Each row comes from the steps of one path. Every step used is in the known rows, and no mark comes twice. Write the path behind each row, first mark first.
Known rows:
k > f > b > s > p: [-0.08 -0.10  0.22  0.21 -0.04  0.13 -0.11  0.03 -0.06  0.32 -0.10 -0.12
 -0.02  0.11 -0.27  0.01 -0.26 -0.16  0.23 -0.11  0.26 -0.07 -0.26 -0.14
 -0.29  0.13 -0.14]
s > p > w: [-0.35 -0.14  0.22 -0.07 -0.03 -0.13  0.03  0.17  0.15  0.08 -0.16 -0.29
 -0.13 -0.14 -0.33 -0.12  0.05  0.07  0.07 -0.19  0.07 -0.05 -0.34  0.24
  0.05 -0.26 -0.04]
s > k > f > b: [ 0.35  0.17 -0.01  0.24  0.01  0.09 -0.35  0.02  0.12 -0.26 -0.07  0.06
 -0.02  0.11  0.27  0.09  0.09  0.05  0.30  0.29 -0.11 -0.17 -0.07  0.11
 -0.20 -0.03 -0.14]
w > p > s: [ 0.04  0.01 -0.04 -0.20  0.13 -0.13  0.36  0.08 -0.24 -0.05  0.28  0.09
  0.02  0.02  0.08 -0.08  0.14  0.09 -0.21  0.00 -0.08 -0.08  0.03  0.12
  0.21 -0.04  0.05]
f > b: [ 0.25 -0.01  0.00  0.33  0.10  0.02 -0.07  0.07  0.09 -0.15  0.00  0.12
 -0.03 -0.02  0.07  0.08  0.10  0.19  0.08  0.13  0.01 -0.13  0.18  0.12
 -0.14 -0.06 -0.10]
k > s: [-0.01  0.16  0.08 -0.08 -0.19 -0.24 -0.24 -0.04  0.10  0.06 -0.14  0.23
 -0.05 -0.26  0.07 -0.18  0.11  0.20 -0.11  0.15  0.08  0.03  0.04  0.19
 -0.23 -0.08  0.00]
z > w: [ 0.09  0.01  0.03 -0.05 -0.13  0.23 -0.05  0.07  0.09  0.28 -0.03  0.08
 -0.08  0.11 -0.05  0.29 -0.01  0.17 -0.03  0.00 -0.05 -0.09  0.17  0.10
  0.15  0.08  0.05]
w > p: [-0.06  0.13 -0.17 -0.07  0.31 -0.12  0.15 -0.08 -0.15  0.05  0.17  0.09
 -0.01 -0.27 -0.15 -0.01  0.01  0.01 -0.25 -0.08  0.12  0.04  0.04 -0.09
  0.15  0.02 -0.05]
k > f: [ 0.13  0.16  0.02 -0.09  0.13  0.04 -0.22  0.20  0.07  0.23  0.01 -0.02
 -0.04 -0.14  0.08  0.02 -0.08 -0.02  0.21  0.36  0.00 -0.09 -0.15 -0.02
 -0.10  0.18 -0.04]
k > f > z > w > p > s: [-0.01  0.04 -0.11 -0.30  0.27  0.31  0.13  0.00 -0.16  0.05  0.49  0.09
  0.01  0.42  0.25  0.19  0.15 -0.08  0.01  0.12 -0.06 -0.19  0.06 -0.03
  0.31  0.15  0.05]
f > z > w > p: [-0.12  0.05 -0.25 -0.12  0.38  0.30  0.01 -0.23 -0.03  0.11  0.39  0.11
 -0.03  0.14 -0.06  0.27  0.04 -0.10 -0.18 -0.12  0.15 -0.06  0.21 -0.25
  0.33  0.16 -0.02]
k > w > p > s > m: [-0.19  0.06 -0.06 -0.10 -0.17  0.01  0.38  0.12 -0.14  0.06  0.04 -0.17
  0.24 -0.04  0.11 -0.11  0.22 -0.04  0.14 -0.08 -0.26  0.12  0.03 -0.05
  0.03  0.12 -0.05]
s > b > f > z: [-0.09 -0.24  0.02  0.28  0.22 -0.06 -0.29 -0.19  0.16 -0.06  0.05 -0.04
 -0.16 -0.02 -0.03 -0.03 -0.23 -0.05  0.12 -0.14  0.37  0.20  0.11 -0.13
 -0.01 -0.07  0.01]
b > s > k: [ 0.19 -0.07  0.07  0.08 -0.31 -0.32  0.00  0.00  0.13 -0.08 -0.29 -0.03
 -0.13 -0.20 -0.32 -0.18 -0.28 -0.21 -0.14 -0.06 -0.16  0.05 -0.13  0.03
 -0.06 -0.11 -0.01]
s > b > f: [-0.02 -0.08  0.16  0.34 -0.11 -0.25 -0.23 -0.04  0.03  0.09 -0.25 -0.05
 -0.16 -0.22 -0.10 -0.01 -0.21  0.27  0.09 -0.26  0.42  0.33 -0.03  0.10
 -0.07 -0.21 -0.01]
p > s > k > w: [ 0.19 -0.04  0.13 -0.07 -0.31 -0.01  0.10  0.09  0.20 -0.29 -0.15  0.02
  0.35 -0.11  0.26 -0.17  0.11 -0.03 -0.03 -0.06 -0.47  0.04 -0.04  0.16
  0.02 -0.23  0.07]
z > f > k: [ 0.18 -0.02 -0.13 -0.06  0.03 -0.14  0.09  0.03 -0.13  0.06 -0.26 -0.01
 -0.02 -0.12  0.02 -0.12 -0.04  0.14 -0.11  0.36 -0.02 -0.35  0.15 -0.07
 -0.30  0.08  0.29]
k > s > m: [-0.19  0.19 -0.01  0.01 -0.44 -0.20 -0.12  0.01  0.06  0.15 -0.29 -0.07
 -0.02 -0.25  0.02 -0.20  0.14  0.13  0.19  0.10 -0.04  0.15  0.03  0.06
 -0.33  0.10 -0.07]
p > s > m: [-0.08 -0.03  0.04 -0.04 -0.36 -0.14  0.27  0.24 -0.08  0.10 -0.13 -0.19
  0.01  0.02  0.06 -0.15  0.14  0.09  0.24  0.08 -0.27  0.04  0.03  0.15
 -0.09  0.14  0.03]
s > m: [-0.13  0.06 -0.03  0.08 -0.27 -0.13  0.08  0.17  0.03  0.19 -0.27 -0.22
 -0.04 -0.22 -0.11 -0.10  0.03  0.03  0.22  0.04 -0.13  0.11  0.04 -0.01
 -0.16  0.18 -0.04]
z > w > p > s > k: [ 0.17  0.06 -0.04 -0.21 -0.29 -0.04  0.12 -0.08 -0.10 -0.26  0.04  0.07
 -0.01  0.20  0.13  0.00  0.13  0.05 -0.16 -0.11 -0.31 -0.07 -0.02  0.24
  0.23 -0.16  0.05]
b > f > k: [ 0.05  0.00  0.06  0.20 -0.18 -0.35  0.02  0.14 -0.08 -0.20 -0.28 -0.03
 -0.07 -0.20 -0.14 -0.10 -0.06  0.14 -0.21  0.22  0.01  0.19 -0.03  0.04
 -0.41  0.06 -0.03]
b > f > z > w > p: [-0.12  0.04 -0.18  0.02  0.34  0.21  0.03 -0.22 -0.11  0.08  0.37  0.10
 -0.05  0.16 -0.08  0.36  0.00 -0.03 -0.19 -0.20  0.27  0.09  0.19 -0.26
  0.31  0.12 -0.10]
z > w > p: [-0.05  0.15 -0.17 -0.13  0.19  0.18  0.10 -0.11 -0.12  0.21  0.22  0.12
 -0.02  0.01 -0.11  0.29  0.06  0.08 -0.21 -0.14  0.10 -0.02  0.15 -0.09
  0.31  0.09 -0.02]
b > s: [ 0.07 -0.14  0.09  0.11  0.03 -0.19  0.16  0.17  0.06  0.31 -0.11  0.00
 -0.14 -0.24 -0.44 -0.06 -0.32 -0.19 -0.17 -0.01  0.09  0.04 -0.03 -0.10
 -0.03  0.09  0.00]
s > k > w > p: [-0.01  0.16 -0.14 -0.07  0.10 -0.03  0.09 -0.17  0.03 -0.19  0.06  0.07
  0.31 -0.31  0.02 -0.06  0.07 -0.11 -0.23 -0.22 -0.13  0.12 -0.01 -0.15
  0.14 -0.12 -0.07]
w > p > s > m: [-0.15  0.06 -0.08 -0.10 -0.17 -0.10  0.35  0.12 -0.21  0.07  0.05 -0.18
  0.04  0.00  0.03 -0.12  0.19  0.02  0.12 -0.02 -0.17  0.08  0.03  0.02
  0.02  0.13 -0.03]

Which path is each row?
[-0.43 -0.01  0.23 -0.18 -0.20 -0.22 -0.14  0.07  0.12 -0.07 -0.30 -0.19
 -0.10 -0.12 -0.22 -0.27  0.18  0.07 -0.01 -0.01  0.04 -0.04 -0.37  0.30
 -0.27 -0.25 -0.02]	f > k > s > p > w
[-0.03 -0.22  0.07  0.06 -0.01  0.34 -0.17 -0.12  0.10  0.09  0.16  0.04
 -0.15  0.44  0.13  0.29 -0.07  0.08  0.14 -0.16  0.17  0.04  0.18  0.02
  0.23  0.00  0.09]	p > s > b > f > z > w
[-0.28 -0.23  0.23  0.11  0.05 -0.06  0.08  0.17  0.15  0.08 -0.15 -0.25
 -0.17  0.00 -0.46 -0.04 -0.03 -0.06  0.09 -0.23  0.15 -0.07 -0.34  0.15
 -0.01 -0.24 -0.13]	f > b > s > p > w
[ 0.03  0.00 -0.06 -0.12  0.21  0.48 -0.31 -0.02  0.18  0.25  0.21  0.05
 -0.09  0.35  0.15  0.33 -0.05 -0.13  0.21  0.23  0.00 -0.18  0.13 -0.17
  0.15  0.29  0.03]	k > f > z > w
[ 0.21 -0.13  0.08  0.34  0.12 -0.08  0.08  0.11  0.07  0.11 -0.06  0.06
 -0.12 -0.06 -0.30  0.05 -0.22 -0.11 -0.04  0.02  0.11 -0.05  0.08 -0.06
 -0.09  0.04 -0.11]	f > b > s
[ 0.11 -0.02 -0.02 -0.20 -0.02  0.45 -0.24 -0.04  0.15  0.00  0.21  0.05
 -0.07  0.52  0.29  0.26  0.02 -0.14  0.22  0.21 -0.20 -0.20  0.06 -0.02
  0.19  0.15  0.07]	p > s > k > f > z > w
[ 0.22  0.20  0.00 -0.10 -0.12 -0.07 -0.33  0.08  0.12 -0.04 -0.15 -0.05
 -0.04 -0.09  0.13 -0.06 -0.06 -0.08  0.22  0.32 -0.17 -0.07 -0.24  0.04
 -0.12  0.04 -0.04]	s > k > f
[ 0.13 -0.07  0.11  0.08 -0.24 -0.07  0.04  0.03  0.26 -0.07 -0.26 -0.01
  0.27 -0.30 -0.11 -0.13 -0.17 -0.25 -0.11 -0.14 -0.28  0.14 -0.10 -0.10
 -0.03 -0.12 -0.03]	b > s > k > w
[-0.11 -0.20  0.22  0.28 -0.11  0.04  0.02 -0.01 -0.05  0.27 -0.14 -0.08
 -0.03  0.03 -0.36 -0.07 -0.23 -0.09  0.07 -0.28  0.24 -0.03 -0.15 -0.10
 -0.27  0.03 -0.10]	f > b > s > p
[-0.03 -0.15  0.01  0.13  0.06  0.27 -0.13 -0.05  0.12  0.11  0.15  0.06
 -0.13  0.29  0.00  0.39 -0.09  0.05  0.00 -0.06  0.15  0.05  0.22 -0.10
  0.17  0.12 -0.03]	b > f > z > w
[ 0.31  0.19 -0.07  0.11  0.08  0.11 -0.17 -0.02 -0.07 -0.34  0.13  0.09
  0.04  0.27  0.35  0.08  0.20  0.05  0.23  0.24 -0.12 -0.18 -0.06  0.12
 -0.07 -0.04 -0.14]	w > p > s > k > f > b
[ 0.26 -0.03  0.08 -0.09 -0.41 -0.28  0.06  0.07  0.02 -0.33 -0.14  0.01
 -0.04  0.02  0.13 -0.24  0.06  0.08 -0.07  0.03 -0.40 -0.06 -0.08  0.34
  0.00 -0.22  0.09]	p > s > k
[-0.23  0.21  0.03  0.10 -0.56 -0.33 -0.11  0.02 -0.05 -0.02 -0.43 -0.10
 -0.01 -0.21  0.00 -0.19  0.14  0.15  0.12  0.19  0.00  0.28 -0.01  0.05
 -0.56  0.15 -0.09]	b > f > k > s > m
[ 0.02 -0.15  0.22  0.23 -0.19 -0.25 -0.07  0.04 -0.07  0.01 -0.13 -0.04
 -0.13 -0.03  0.04 -0.05 -0.12  0.31  0.09 -0.24  0.31  0.27 -0.05  0.22
  0.00 -0.25  0.04]	p > s > b > f
[-0.02 -0.04  0.08  0.20 -0.19 -0.30 -0.18  0.00 -0.03 -0.16 -0.40 -0.04
 -0.12 -0.17 -0.10 -0.20 -0.14  0.13 -0.04  0.07  0.16  0.23 -0.03  0.07
 -0.40 -0.03  0.07]	s > b > f > k
[ 0.03  0.03 -0.02 -0.26  0.04  0.11  0.31  0.05 -0.22  0.05  0.31  0.11
  0.01  0.26  0.13  0.14  0.18  0.13 -0.17 -0.06 -0.10 -0.13  0.10  0.14
  0.33  0.01  0.06]	z > w > p > s
[ 0.10 -0.02 -0.05 -0.04  0.03  0.07  0.12  0.06  0.07  0.01 -0.25  0.03
  0.35 -0.23  0.15 -0.08  0.00  0.03 -0.09  0.20 -0.18 -0.18  0.13 -0.17
 -0.24  0.02  0.22]	z > f > k > w
[-0.08 -0.17  0.03  0.14  0.04  0.32 -0.30 -0.17  0.16  0.14  0.07  0.04
 -0.17  0.29  0.01  0.32 -0.14  0.06  0.14 -0.18  0.27  0.08  0.21 -0.08
  0.18  0.03  0.04]	s > b > f > z > w
[-0.01  0.01  0.02 -0.08  0.04 -0.10  0.40  0.10 -0.24 -0.24  0.17  0.06
  0.26  0.00  0.16 -0.06  0.17  0.06 -0.26 -0.02 -0.13  0.13  0.00  0.02
  0.02 -0.03 -0.01]	b > f > k > w > p > s
[ 0.29 -0.21 -0.01  0.32  0.20 -0.01  0.14  0.04 -0.05  0.27 -0.04  0.07
 -0.11  0.01 -0.21  0.15 -0.22 -0.01  0.03  0.03  0.25 -0.30  0.16 -0.17
 -0.03  0.00  0.05]	z > f > b > s
[-0.11  0.14 -0.11  0.04  0.20 -0.07  0.19 -0.06 -0.11 -0.15  0.02  0.06
  0.29 -0.29 -0.04  0.00  0.07 -0.04 -0.31 -0.08  0.04  0.24  0.03 -0.23
 -0.07  0.03 -0.11]	b > f > k > w > p
[-0.08  0.13 -0.12 -0.07  0.31  0.05  0.19 -0.08 -0.01  0.03  0.17  0.09
  0.31 -0.34 -0.03  0.01  0.07 -0.08 -0.23 -0.18  0.01  0.12  0.07 -0.21
  0.15  0.00 -0.07]	k > w > p
[ 0.12 -0.02 -0.10 -0.20 -0.12  0.05  0.05 -0.18 -0.04 -0.34  0.18  0.06
 -0.03  0.30  0.16 -0.01  0.12 -0.10 -0.12 -0.09 -0.28 -0.10  0.02  0.11
  0.25 -0.11  0.07]	f > z > w > p > s > k
[ 0.19  0.22 -0.04 -0.22 -0.05 -0.04 -0.11  0.05 -0.08 -0.15  0.08 -0.01
  0.01  0.08  0.26 -0.08  0.06 -0.08  0.13  0.26 -0.20 -0.09 -0.25  0.10
  0.04  0.02 -0.04]	w > p > s > k > f
[-0.10  0.00 -0.02 -0.15  0.02  0.05 -0.01 -0.13 -0.05 -0.12 -0.06  0.02
  0.15 -0.02  0.18 -0.30  0.03 -0.02  0.04 -0.14 -0.01  0.05  0.00  0.09
  0.01 -0.14  0.22]	f > k > w > p > s > b
[ 0.00 -0.13 -0.05 -0.05  0.12  0.38 -0.14 -0.08  0.20  0.15  0.17  0.09
 -0.12  0.27  0.03  0.27 -0.03 -0.06  0.01  0.05 -0.02 -0.12  0.25 -0.10
  0.21  0.17  0.07]	f > z > w
[ 0.00  0.00 -0.02 -0.20  0.15  0.02  0.38  0.09 -0.15 -0.07  0.27  0.09
  0.28 -0.02  0.19 -0.07  0.20  0.02 -0.18 -0.09 -0.19 -0.02  0.05  0.05
  0.20 -0.07  0.04]	k > w > p > s
[-0.21 -0.25  0.19  0.10  0.12 -0.03  0.13  0.12  0.08  0.19 -0.13 -0.27
 -0.17  0.05 -0.39  0.03 -0.06  0.02  0.14 -0.21  0.27 -0.25 -0.28  0.06
  0.05 -0.26 -0.01]	z > f > b > s > p > w
[-0.08  0.01  0.01  0.08 -0.10 -0.28  0.01 -0.05 -0.21 -0.23 -0.19 -0.02
 -0.06 -0.02 -0.02 -0.20 -0.04  0.12 -0.14  0.01  0.15  0.22 -0.04  0.08
 -0.25 -0.05  0.06]	w > p > s > b > f > k
[-0.18  0.13 -0.09  0.05  0.18 -0.02  0.02 -0.18 -0.08 -0.13 -0.05  0.03
  0.26 -0.28 -0.02 -0.07  0.00 -0.05 -0.19 -0.20  0.15  0.29  0.00 -0.21
 -0.07 -0.05 -0.03]	s > b > f > k > w > p
[ 0.02 -0.04 -0.10 -0.04  0.44  0.17 -0.30  0.00  0.18  0.05  0.23  0.00
 -0.05  0.04  0.13  0.00 -0.13 -0.28  0.20  0.36  0.04 -0.12  0.01 -0.22
 -0.05  0.25 -0.01]	k > f > z
[-0.07 -0.04 -0.01 -0.11  0.08 -0.03 -0.02 -0.12 -0.09  0.04  0.04  0.02
 -0.06 -0.03  0.08 -0.21 -0.02  0.08  0.06 -0.22  0.14  0.02  0.01  0.18
  0.18 -0.18  0.20]	w > p > s > b
[ 0.06  0.02 -0.16 -0.16  0.31  0.11 -0.19 -0.13  0.04 -0.25  0.34  0.00
 -0.02  0.22  0.25 -0.06  0.01 -0.34  0.12  0.26 -0.11 -0.13 -0.09 -0.17
  0.09  0.11  0.00]	w > p > s > k > f > z
[-0.04  0.17 -0.27 -0.18  0.29  0.34 -0.17 -0.29 -0.01  0.00  0.31  0.08
 -0.04  0.23  0.05  0.28  0.03 -0.22 -0.03  0.00  0.04 -0.08  0.06 -0.25
  0.29  0.15 -0.05]	s > k > f > z > w > p
